Every row comes from one small tree of marks. The marks that hang from a mark follow it in brackets, in alphabetical order. Every link used is in the known rows. Which tree was each row made from?
Known rows:
narebi[tizos[zopir[geso mapori]]]: [-0.87 -0.23  1.36 -1.05 -3.00 -2.98 -3.28 -2.36  1.88 -0.97  1.48 -3.71
 -1.74  0.00 -1.10 -1.35 -0.18 -3.49  2.13 -0.85 -2.51]
zopir[geso mapori zepa[nizuv]]: [ 2.66 -0.54  1.20  0.40 -2.76 -3.58 -3.23 -1.75  2.55 -0.61  0.75 -3.19
 -1.11  0.16 -3.09 -1.15 -0.01  0.01  1.68  0.63  0.83]
narebi[tizos[zopir[mivo]]]: [-0.45  0.67  2.20 -1.07 -3.04 -1.39 -3.58 -2.36  0.35 -1.03  0.35 -1.40
 -3.57  0.22  0.31 -0.02  0.29 -4.27  2.66 -1.40 -1.46]
zopir[fere geso zepa]: [ 4.17  2.08  0.41 -1.14 -0.91 -2.62 -3.71 -0.95  1.20 -0.16  0.13 -3.66
 -2.60  1.44 -1.07 -1.00  0.54 -0.30  1.76  1.25  1.33]
tizos[zopir[fere geso mivo]]: [ 1.66  1.86  1.03 -1.24 -2.02 -2.89 -5.94 -0.74  0.33  0.35  0.22 -2.06
 -3.10  0.91  0.48 -1.16 -0.57 -1.87  3.03 -1.12 -0.49]
zopir[fere mapori mivo]: [ 2.16  0.21  1.68 -1.48 -1.45 -0.47 -5.23 -0.11 -0.01 -0.04  2.18 -2.97
  0.48  1.78  0.45  0.42 -0.06 -1.16 -0.10 -1.74  1.23]
narebi[tizos[zopir]]: [-1.06  0.77  1.76 -1.22 -2.44 -1.59 -2.14 -3.03  0.65 -1.20  0.49 -2.20
 -2.89 -0.60 -0.32 -0.04 -0.02 -4.74  2.24  0.16 -2.45]
narebi[tizos[zopir[fere geso zepa]]]: [ 1.74  1.55  0.66 -1.88 -1.47 -2.57 -4.60 -2.46  1.36 -1.44 -0.25 -4.13
 -3.46  1.22 -0.77 -1.22  1.79 -3.60  3.20  0.26 -0.66]
tizos[zopir[fere mapori]]: [ 0.92  0.79  1.59 -2.86 -0.85 -1.17 -4.02 -1.82  0.25 -0.48  2.42 -3.70
  0.58  0.62 -0.05 -0.41 -0.38 -3.36  0.74 -0.72 -1.69]
tizos[zopir[geso mivo]]: [ 1.09  1.66  1.11 -0.68 -3.01 -3.68 -3.91 -1.25  1.11  0.55  0.22 -0.97
 -4.17  0.19 -0.18 -1.39 -1.32 -1.52  3.40 -0.91 -1.09]
tizos[zopir[fere mapori mivo]]: [ 1.35  0.64  1.87 -2.57 -1.35 -0.95 -5.46 -1.25 -0.06 -0.18  2.05 -2.76
  0.03  1.38  0.57 -0.36 -0.25 -2.97  1.23 -2.23 -0.66]
mivo[zopir[fere mapori[nizuv] zepa]]: [ 3.66  1.03  0.63 -2.71  0.71 -1.95 -4.46 -0.34  0.06  0.31 -1.28 -4.03
 -0.10  2.80 -0.26 -0.72  1.70 -2.72 -0.28  0.82  1.09]
tizos[zopir]: [ 0.55  1.73  1.53 -1.65 -1.79 -2.27 -1.61 -2.57  0.45  0.01  1.19 -1.50
 -2.44 -0.65 -0.30 -0.50 -1.48 -3.09  2.14  0.62 -2.20]
mivo[zopir]: [ 0.95  1.22  1.89  0.09 -2.13 -2.36 -2.83 -0.10  0.12 -0.11 -0.08 -1.72
 -2.63  0.58 -0.53 -0.73 -0.65 -2.74  0.54  0.72 -0.10]
narebi[tizos[zopir[fere mapori[nizuv]]]]: [-0.24 -0.27  0.51 -2.99 -0.46 -1.05 -4.10 -2.38 -0.33 -0.48 -0.36 -3.85
  0.52  0.90  0.83  0.36  0.83 -5.00  0.63 -0.30 -2.36]
novon[mapori]: [ 1.97  1.48  0.60 -1.22 -0.71 -2.16 -0.53 -1.11  0.27  0.92  0.46 -2.58
 -1.48 -0.49  1.18  0.74 -0.12 -1.65 -0.34  1.18 -0.28]
tizos[zopir[fere geso mivo zepa]]: [ 3.63  2.50  0.93 -2.23 -1.38 -3.01 -5.53 -1.38  0.99 -0.05 -0.03 -2.49
 -3.66  1.74 -0.35 -1.57  0.74 -1.54  3.69 -0.79  0.49]
zepa[zopir]: [ 0.45  1.49  1.94 -0.22 -2.27 -2.17 -1.09 -1.53  1.42 -0.56  0.92 -1.03
 -2.82 -1.63 -1.47 -0.08 -1.28 -1.92  1.16  1.87 -1.76]
mapori[nizuv]: [ 1.89  1.38  0.08 -1.22 -0.79 -2.26 -0.76 -1.64 -0.19  1.21 -1.36 -1.35
 -2.11 -0.13  0.16  0.53 -1.36 -1.68  0.52  1.87 -0.77]
zopir[fere geso zepa[narebi nizuv]]: [ 2.06  0.28  0.48  0.26 -0.97 -2.85 -5.06 -1.29  1.98 -0.27 -1.92 -3.14
 -3.10  0.39 -1.61 -0.95  1.15 -0.03  3.61  1.82  0.94]
mivo[zopir[fere geso]]: [ 1.88  1.36  0.80  0.14 -2.15 -3.16 -5.57  0.83  0.11 -0.14 -0.57 -3.06
 -2.79  1.50 -0.40 -1.52  0.00 -2.01  0.76  0.76  0.63]
zepa[narebi zopir]: [-0.81  1.37  2.02 -0.29 -1.15 -2.12 -1.32 -1.32  1.88  0.06 -0.09 -1.22
 -3.78 -1.55 -1.06 -0.40 -0.56 -1.68  2.55  2.12 -2.57]

Which tree is each row?
[ 2.73  1.07  2.30 -1.31 -1.10 -2.29 -2.79 -0.76  1.44 -0.59  1.24 -3.41
 -1.15  1.77 -1.72 -1.38  0.90 -2.47  0.46  0.08  0.66] | mivo[zopir[mapori zepa]]
[ 2.97  1.28  1.52 -2.30 -1.90 -3.63 -3.80 -1.67  2.28  0.09  1.42 -2.82
 -2.64  1.35 -1.43 -2.10  0.12 -1.20  3.36 -1.76 -0.33] | tizos[zopir[geso mapori mivo zepa]]
[-0.11  0.43  1.20 -0.55 -0.93 -2.62 -4.55  0.00  2.46 -0.13  0.79 -3.76
 -1.61 -0.28 -1.21 -1.35  0.10 -0.82  2.18  0.85 -1.87] | zepa[narebi zopir[fere geso mapori]]
[ 3.57  1.05  1.29 -1.37 -0.91 -2.96 -5.72  0.38  1.40 -0.51  0.51 -4.80
 -1.16  2.89 -1.39 -2.07  1.49 -1.63  0.78 -0.03  1.45] | mivo[zopir[fere geso mapori zepa]]
[-0.17  1.46  1.70  0.61 -2.29 -3.50 -3.55 -0.16  2.62  0.56 -0.91 -0.78
 -5.40 -0.85 -0.87 -1.36 -0.54 -0.03  3.88  0.63 -1.36] | zepa[narebi zopir[geso mivo]]
[ 2.99  2.51  1.45 -3.10 -0.17 -1.64 -3.33 -2.59  0.51 -0.57  0.61 -3.10
 -2.00  0.94 -0.37 -0.58  0.91 -2.98  2.35  0.73 -0.52] | tizos[zopir[fere zepa]]
[-2.20 -1.50  1.71  1.49 -2.77 -1.39 -3.18 -2.33  1.26 -1.14 -1.44 -1.98
 -2.91 -1.10 -0.88  0.64  0.60 -2.87  2.41  1.31 -1.10] | zepa[narebi[tizos] nizuv]
[ 1.52 -0.04  1.53 -0.75 -2.69 -4.04 -3.57 -2.82  2.63 -0.65  0.75 -3.03
 -1.64 -0.23 -2.95 -1.66 -0.26 -1.62  3.08  0.15 -1.00] | tizos[zopir[geso mapori zepa[nizuv]]]
[ 2.46 -0.76  2.06 -0.49 -1.54 -1.63 -5.99 -0.71  0.80 -1.48  0.13 -3.68
  0.28  1.88 -1.88 -0.60  1.72 -2.73  0.11  0.35  1.84] | mivo[zopir[fere mapori zepa[nizuv]]]
[ 4.00  2.12  0.99 -0.47 -2.24 -3.42 -3.20 -0.88  1.71  0.40 -0.09 -1.73
 -4.36  1.31 -1.13 -1.13  0.13  0.45  2.78 -0.26  1.63] | zopir[geso mivo zepa]
[ 3.65  1.00  0.61 -2.67  0.34 -2.21 -0.76 -2.04  1.06  0.89 -0.18 -3.02
 -0.46  1.16 -1.12 -0.08  0.13 -1.16  0.48  1.15  0.02] | zopir[mapori[nizuv] zepa]
[-0.91  0.39  2.33 -0.85 -1.09 -1.82 -1.66 -1.11  2.40 -0.20  1.33 -2.51
 -1.67 -1.19 -1.41 -0.57 -0.62 -1.71  1.77  0.90 -2.62] | zepa[narebi zopir[mapori]]
[ 1.69  0.30  1.27 -0.30 -0.50 -1.27 -4.26 -1.68  1.10 -0.48 -1.38 -2.70
 -2.04  0.40 -1.09  0.12  1.54 -1.10  2.78  1.83  0.76] | zopir[fere zepa[narebi nizuv]]
[-3.11 -0.93  1.93  0.40 -2.79 -1.94 -3.62 -3.35  1.41 -1.29 -1.25 -1.85
 -3.42 -1.53 -0.72  0.06  0.50 -4.43  3.77  0.82 -2.89] | zepa[narebi[tizos[zopir]] nizuv]
[ 1.66  0.53  1.03 -1.90 -0.69 -1.38 -4.45 -0.49  0.33  0.41 -0.30 -1.95
 -0.21  0.62  0.23  0.43 -0.14 -1.87  0.18 -0.07 -0.40] | zepa[zopir[fere mapori[nizuv] mivo]]
[ 3.39  2.05  1.74 -1.41 -0.45 -1.57 -4.42 -0.33  0.06 -0.66 -0.41 -3.28
 -2.23  2.27 -0.64 -0.76  1.63 -2.75  0.77  0.98  1.53] | mivo[zopir[fere zepa]]
[-0.34  0.56  0.34 -0.92 -0.55 -4.04 -2.07 -0.80  2.65  1.29 -1.39 -2.44
 -2.61 -1.03 -1.04 -1.25 -0.74 -0.71  2.50  1.98 -2.84] | zepa[narebi zopir[geso mapori[nizuv]]]
[ 0.36  0.74  0.93 -0.76 -2.98 -2.07 -6.52 -1.12  0.43 -0.93 -0.30 -2.57
 -3.48  1.19  0.67 -0.78  0.76 -3.41  3.01 -1.53 -0.73] | narebi[tizos[zopir[fere geso mivo]]]
[ 1.38 -0.16  2.17 -1.53 -1.95 -2.43 -2.79 -3.49  1.79 -1.14  1.28 -2.65
 -0.45 -0.32 -2.39 -0.55  0.14 -2.81  2.20  0.20 -0.98] | tizos[zopir[mapori zepa[nizuv]]]
[-1.49  0.37  2.17 -0.08 -1.63 -0.48 -5.32 -0.74  1.13 -1.21 -0.94 -2.09
 -3.83 -0.01  0.51  0.35  1.81 -3.17  2.67 -0.02 -1.08] | zepa[narebi[tizos] zopir[fere mivo]]
[ 3.09  1.36  2.03 -3.45 -0.46 -1.16 -5.19 -1.85  0.66 -0.55  1.92 -3.32
 -0.57  2.11 -0.38 -0.73  1.22 -2.58  1.95 -1.95  0.40] | tizos[zopir[fere mapori mivo zepa]]
[-0.59  0.74  1.43 -1.83 -1.85 -0.71 -4.24 -2.51 -0.20 -1.47  0.55 -3.12
 -1.91  0.21  0.53  0.33  0.76 -5.09  1.73 -0.11 -1.83] | narebi[tizos[zopir[fere]]]
[ 1.47  0.26  1.93 -1.08 -1.10 -1.21 -5.21  0.43 -0.08 -0.62  1.42 -3.88
  0.41  1.90 -0.24 -0.65  0.26 -3.01 -0.85 -0.48  0.51] | mivo[zopir[fere mapori]]
[ 0.04 -1.15  2.17  0.26 -2.57 -1.28 -4.58 -1.50  1.32 -1.70  1.15 -2.55
  0.80 -1.33 -1.95  0.30 -0.30 -2.24  0.11  0.91 -0.84] | zepa[nizuv zopir[fere mapori]]
[-2.42  0.48  2.28  0.28 -1.89 -1.52 -1.80 -1.81  2.19 -1.18 -0.70 -1.94
 -4.07 -1.46 -0.80 -0.20  0.79 -3.19  2.67  1.75 -2.66] | zepa[narebi[tizos] zopir]
[ 2.06  0.19 -0.09 -1.06 -0.80 -3.44 -5.44  0.85  0.12  0.80 -1.38 -3.84
 -0.39  2.10 -0.07 -1.21  0.00 -2.02 -0.04  0.41  0.13] | mivo[zopir[fere geso mapori[nizuv]]]
[-0.04  0.17  1.47  1.97 -4.13 -3.98 -3.08 -1.66  2.32 -0.72 -0.69 -0.93
 -3.51 -2.38 -2.82 -0.72 -1.48 -0.88  2.27  2.17 -1.21] | zepa[nizuv zopir[geso]]
[ 3.91  0.96  1.42 -0.99 -1.96 -3.02 -3.55 -0.57  2.28  0.25  1.40 -2.92
 -2.27  1.82 -1.71 -1.31  0.26  0.58  1.88 -1.20  1.45] | zopir[geso mapori mivo zepa]
[ 3.65  2.15  0.90 -0.71 -1.23 -3.15 -5.21  0.22  0.91 -0.30 -0.94 -3.59
 -3.18  2.28 -1.08 -1.92  1.21 -1.58  1.55  1.02  1.54] | mivo[zopir[fere geso zepa]]
[ 1.55  0.67  1.53 -0.37 -2.52 -2.47 -5.80  0.36  1.66 -0.48  1.53 -2.63
 -1.23  0.63 -0.92 -1.09 -0.23 -0.65  1.22 -1.06  0.02] | zepa[zopir[fere geso mapori mivo]]
